What can hang from each mark:
K_407: K_165 K_833
K_922: K_709 K_849
K_833: K_407
K_906: K_709
K_709: K_15 K_906
K_165: K_407 K_463 K_538
K_538: K_165 K_849
K_849: K_538 K_922
K_463: K_165
K_15: K_482 K_709

Each row was made from one small tree. Brackets hold a mark, then the marks that hang from it, in the order of their numbers. Every link used is in the known rows. Write each row's tree.
In the rows, zero is written as 128.
Known rows:
(K_906 (K_709 K_15)): [116 123 128 116 131 101 141 137 164 132 101 123 114 126 124 160 128 160
 139 129 153 138 160 134 147]
(K_833 (K_407 (K_165 K_463 K_538))): [153 132 164 128  78 103 142 118 169 114 153 153 157 126 140 178 131 125
 118 101 135  61 149 134 168]
(K_922 (K_709 K_906) (K_849 (K_538 K_165))): [ 90 122  96 133 180 121 116 158 125 133  49 172 123 153 174 159 112  76
 131 105 107 130 103 151 174]
(K_463 (K_165 K_538)): [130 124 118 132 113 122 171 116  98 118 117 146 153 111 134 147 145 153
 161 134  97  91 145 126 167]
(K_463 (K_165 (K_407 K_833))): [118 141 118 165 104 137 152 152  84 172 136 132 146 105 145 132 117 162
 101 115 113 179 127 131 149]
(K_849 K_538 (K_922 (K_709 K_15 K_906))): [ 61 112 111  74 182 109 139 162 140 124  65 167 100  94 162 146  95 117
 139 110 123 163  88 134 207]
(K_833 (K_407 K_165)): [151 123 159 148 105 120 120 127 162 107 180 148 112 123 144 139 111 138
 124  81 148 127 136 119 139]
(K_165 K_407 K_463 (K_538 (K_849 (K_922 K_709)))): [105 111 127 115 115 108 152 165 113 211  75 152 166  97 122 144 128 119
  90 201 103 171  83 151 211]
(K_463 (K_165 (K_407 K_833) K_538)): [116 137 109 160  96 123 168 143  94 153 138 142 165 101 147 158 117 164
 107 120 108 138 148 134 163]
(K_538 (K_849 (K_922 (K_709 (K_15 K_482) K_906)))): [ 71  90 108 115 182 112 132 176 171 173  66 165  92  78 152 113  64 150
 101 127  85 182  99 151 179]
(K_922 (K_709 K_15) (K_849 K_538)): [ 97 137 114 149 190  89 112 161 122 144  56 139 105 131 154 185 116  90
 129  83 120 126  91 143 173]
(K_709 (K_15 K_482) K_906): [ 77 102 117 105 131 124 147 136 194 136  96 150 108 101 170 121  64 139
 102  78  99 127 149 150 135]
(K_463 K_165): [134 127 122 135 125 138 150 126  85 140 120 136 134 112 131 118 140 150
 150 129 109 134 126 128 151]
(K_15 K_482 (K_709 K_906)): [ 80 113 110 118 162 146 112 124 167 148 140 165 122 103 160 110  90  91
  99  96  87 115 148 160 141]
(K_922 (K_849 (K_538 K_165))): [124 121  95 163 140 127 124 130 123 140  74 142 124 152 151 163 165  86
 128 125 137 135 113 136 124]
(K_165 (K_407 K_833) K_463 (K_538 K_849)): [126 138 126 145  87 111 166 162 135 200 123 133 172 104 131 162 145 124
  50 161 105 142 135 152 141]
(K_922 (K_709 (K_15 K_482)) (K_849 K_538)): [ 76 125 109 172 189  89  91 157 154 157  47 155 106 123 174 171  99 101
 123  60 112 121  94 165 155]
(K_922 (K_709 K_15)): [107 132 109 139 166  97 128 172 141 142  62 130 115 120 127 137 102 125
 130 101 118 131 103 131 170]
(K_849 (K_538 (K_165 (K_407 K_833)))): [ 99 124  82 171 108 141 132 149 145 174  95 142 151 128 154 140 158 115
  99 127 148 187 115 130 116]
(K_833 (K_407 (K_165 K_463 (K_538 K_849)))): [164 115 161 136  88 110 157 136 172 141 157 149 150 111 129 168 151 120
  95 120 119  90 139 133 152]
(K_922 (K_709 K_906) (K_849 K_538)): [ 80 138 135 111 185 112 108 150 108 123  98 164 112 144 176 175  92  78
 127  84 106 118 109 153 178]
(K_407 K_165 K_833): [130 158 145 168 145 113  86 148 152 104 187 105 118 117 136 154 126 146
 104 104 149 126 152 103 125]
(K_849 (K_538 (K_165 K_407 K_463)) (K_922 K_709)): [ 90 115  92 127 119 131 129 158 128 214  17 164 172 122 143 131 157  86
 121 185 143 198  52 152 199]
(K_922 K_849): [140 139 133 148 140 114 117 131 105 121 124 121 112 141 135 159 107 110
 105 118 121 124 135 142 136]
(K_538 K_165 K_849): [146  99  90 162 126 144 150 149 138 177  84 131 135 130 118 106 169 124
 112 166 115 168 111 117 107]
(K_463 (K_165 (K_407 K_833) (K_538 K_849))): [123 119 112 170 104 128 186 154  90 181 137 139 158  92 139 148 141 165
  88 140  90 165 143 128 153]
(K_709 K_906): [107 122 134  87 132 136 143 124 139 115 142 147 121 121 148 125  94 125
 115 113 111 125 144 137 147]

Write each row's tree:
[105 140 136 122 173 104 107 159 107 118 100 152 110 143 158 155  55 100
 103  95  93 116 121 154 185] => (K_922 (K_709 K_906) K_849)
[116 101 128 136 101 132 179 139 127 178 135 140 159 114 134 138 138 133
  91 147 106 158 132 131 141] => (K_165 K_407 (K_538 K_849))
[135 133 101 147 123 122 132 134 129 160  48 141 149 148 143 172 179  65
 115 150 125 115 103 150 139] => (K_922 (K_849 (K_538 (K_165 K_463))))
[107 134  89 155  93 135 145 159 151 200  67 145 173 128 154 150 174  96
  82 142 142 167 103 149 131] => (K_849 (K_538 (K_165 (K_407 K_833) K_463)))
[131 168 147 149 112  95 114 142 170 111 154 110 158 111 130 186 148 130
 100 125 134  65 162 122 157] => (K_407 (K_165 K_463 K_538) K_833)
[153  97 158 139 104 112 146 127 156 115 181 163 113  95 127 152 130 155
 115 138 132 146 133 114 164] => (K_833 (K_407 (K_165 (K_538 (K_849 K_922)))))
[140 155 143 160 127 103 129 158 160 144 161 109 151  98 124 179 170 127
  78 147 118  91 155 118 139] => (K_407 (K_165 K_463 (K_538 K_849)) K_833)
[136 127  92 175  91 136 158 180 141 230  74 125 163 115 125 122 158 114
  43 179 119 195 106 145 122] => (K_538 (K_165 (K_407 K_833) K_463) K_849)
[133 147 154 123 107 104 133 121 161 118 144 118 166 126 128 173 156 116
 123 134 133  58 149 120 166] => (K_407 (K_165 K_463 K_538))
[107  92 116 143 127 124 168 157  67 196  87 161 154  86 134 129 124 160
 131 176  88 198  90 131 222] => (K_463 (K_165 K_407 (K_538 (K_849 (K_922 K_709)))))
[141 175 149 156 126 107  92 150 151 131 160 102 136 116 132 163 145 125
  92 126 148 104 140 119 137] => (K_407 (K_165 K_463) K_833)
[134 117 151 148 135 124 138 131 151 124 169 119 137 113 127 152 169 139
 122 138 121 109 155 103 134] => (K_407 (K_165 (K_538 K_849)))
[131 154 140 166 133  96 107 140 158  87 185 116 137 115 138 176 131 153
 115 101 140  79 173 106 138] => (K_407 (K_165 K_538) K_833)
[ 97 129 118 121 182  87 135 177 129 126  64 140  94 130 157 171  48 106
  95  80  93 131 120 152 190] => (K_922 (K_709 K_15 K_906) K_849)
[104 130  89 143  89 133 133 154 139 192  67 149 160 109 147 148 166 111
  81 182 157 201  91 141 152] => (K_849 (K_538 (K_165 (K_407 K_833) K_463)) K_922)
[160 108 160 124  87 105 151 133 162 138 150 155 134  91 125 165 149 138
  99 162 130 127 123 128 180] => (K_833 (K_407 (K_165 K_463 (K_538 (K_849 K_922)))))
[127  78  88 151 101 150 162 150 118 210  83 140 136 109 121  99 145 133
  84 202 130 250  97 125 146] => (K_538 (K_165 K_407) (K_849 K_922))
[120 155 129 147  90 118 132 162 131 186 121 121 158 116 136 144 118 123
  60 136 135 153 125 152 142] => (K_165 (K_407 K_833) K_463)
[ 67 119 129  77 174 122 112 148 122 117  99 178 117 112 164 139 106 115
 151 129 127 154  91 139 198] => (K_849 K_538 (K_922 (K_709 K_906)))
[137 115  88 164  91 135 151 181 129 228  74 132 149  93 124 124 156 126
  45 215 131 234  96 145 147] => (K_538 (K_165 (K_407 K_833) K_463) (K_849 K_922))
[128 137  91 162  78 128 145 168 146 201  74 127 168 133 134 131 138 114
  63 159 135 167 116 151 135] => (K_538 (K_165 (K_407 K_833) K_463))
[ 93 116 123 139 128 105 123 131 200 147  99 136 114 117 144 147 108 169
 138 106 144 127 169 151 128] => (K_906 (K_709 (K_15 K_482)))
[108 122  73 170 183  98 124 176 140 154   7 142 115 148 152 173 140  85
 132 102 119 138  85 140 163] => (K_922 (K_709 K_15) (K_849 (K_538 K_165)))
[128 100 121 117 127 118 154 127 126 136 127 145 125  95 112 146 150 143
 119 185 111 149 125 123 158] => (K_165 (K_538 (K_849 K_922)))
[146  91  88 145 132 140 145 146 132 168  83 133 117 107 112 105 165 141
 114 205 125 207 100 119 134] => (K_538 K_165 (K_849 K_922))
[113 149 124 137  79 106 156 149 140 166 116 131 180 112 135 170 120 122
  66 140 118 114 142 148 155] => (K_165 (K_407 K_833) K_463 K_538)
[155 113  97 147 113 140 156 156 137 200  58 126 154 128 109 115 187 104
  97 190 111 154 104 141 123] => (K_538 (K_165 K_463) K_849)
[ 95 102  91 146  99 152 150 130 140 181  79 152 161 138 158 122 171 101
 123 132 150 183  99 127 126] => (K_849 (K_538 (K_165 K_407)))
[ 96 106 124  92 164 104 151 157 126 127 105 167 127  97 140 138  98 138
 120 162  85 143 114 139 201] => (K_165 (K_538 (K_849 (K_922 (K_709 K_906)))))
[100 108 128  97 174 124 129 167 114 149 109 162 107  99 137 113  92 130
 111 158  97 183  92 138 189] => (K_538 (K_849 (K_922 (K_709 K_906))))
[136  95  96 138  85 142 167 156 123 233  57 138 156 109 118 107 161 112
  71 219 123 229  83 139 158] => (K_538 (K_165 K_407 K_463) (K_849 K_922))
[121 123 128 122 142  94 140 162 117 168  68 149 150 102 108 149 146 123
 120 197 100 126  89 147 199] => (K_165 K_463 (K_538 (K_849 (K_922 K_709))))
[109 113 100 130  87 148 159 133 143 207  51 149 181 135 151 131 188  81
 106 156 143 164  95 143 142] => (K_849 (K_538 (K_165 K_407 K_463)))
[ 55 123 114 133 190 100 111 157 164 141  56 170 101 118 199 169  64  98
 115  47  89 118 114 168 170] => (K_922 (K_709 (K_15 K_482) K_906) (K_849 K_538))
[100 115  85 144 162 124 103 153 130 142  42 165 135 127 134 130 158 111
 164 166 137 168  73 127 173] => (K_849 (K_538 K_165) (K_922 K_709))
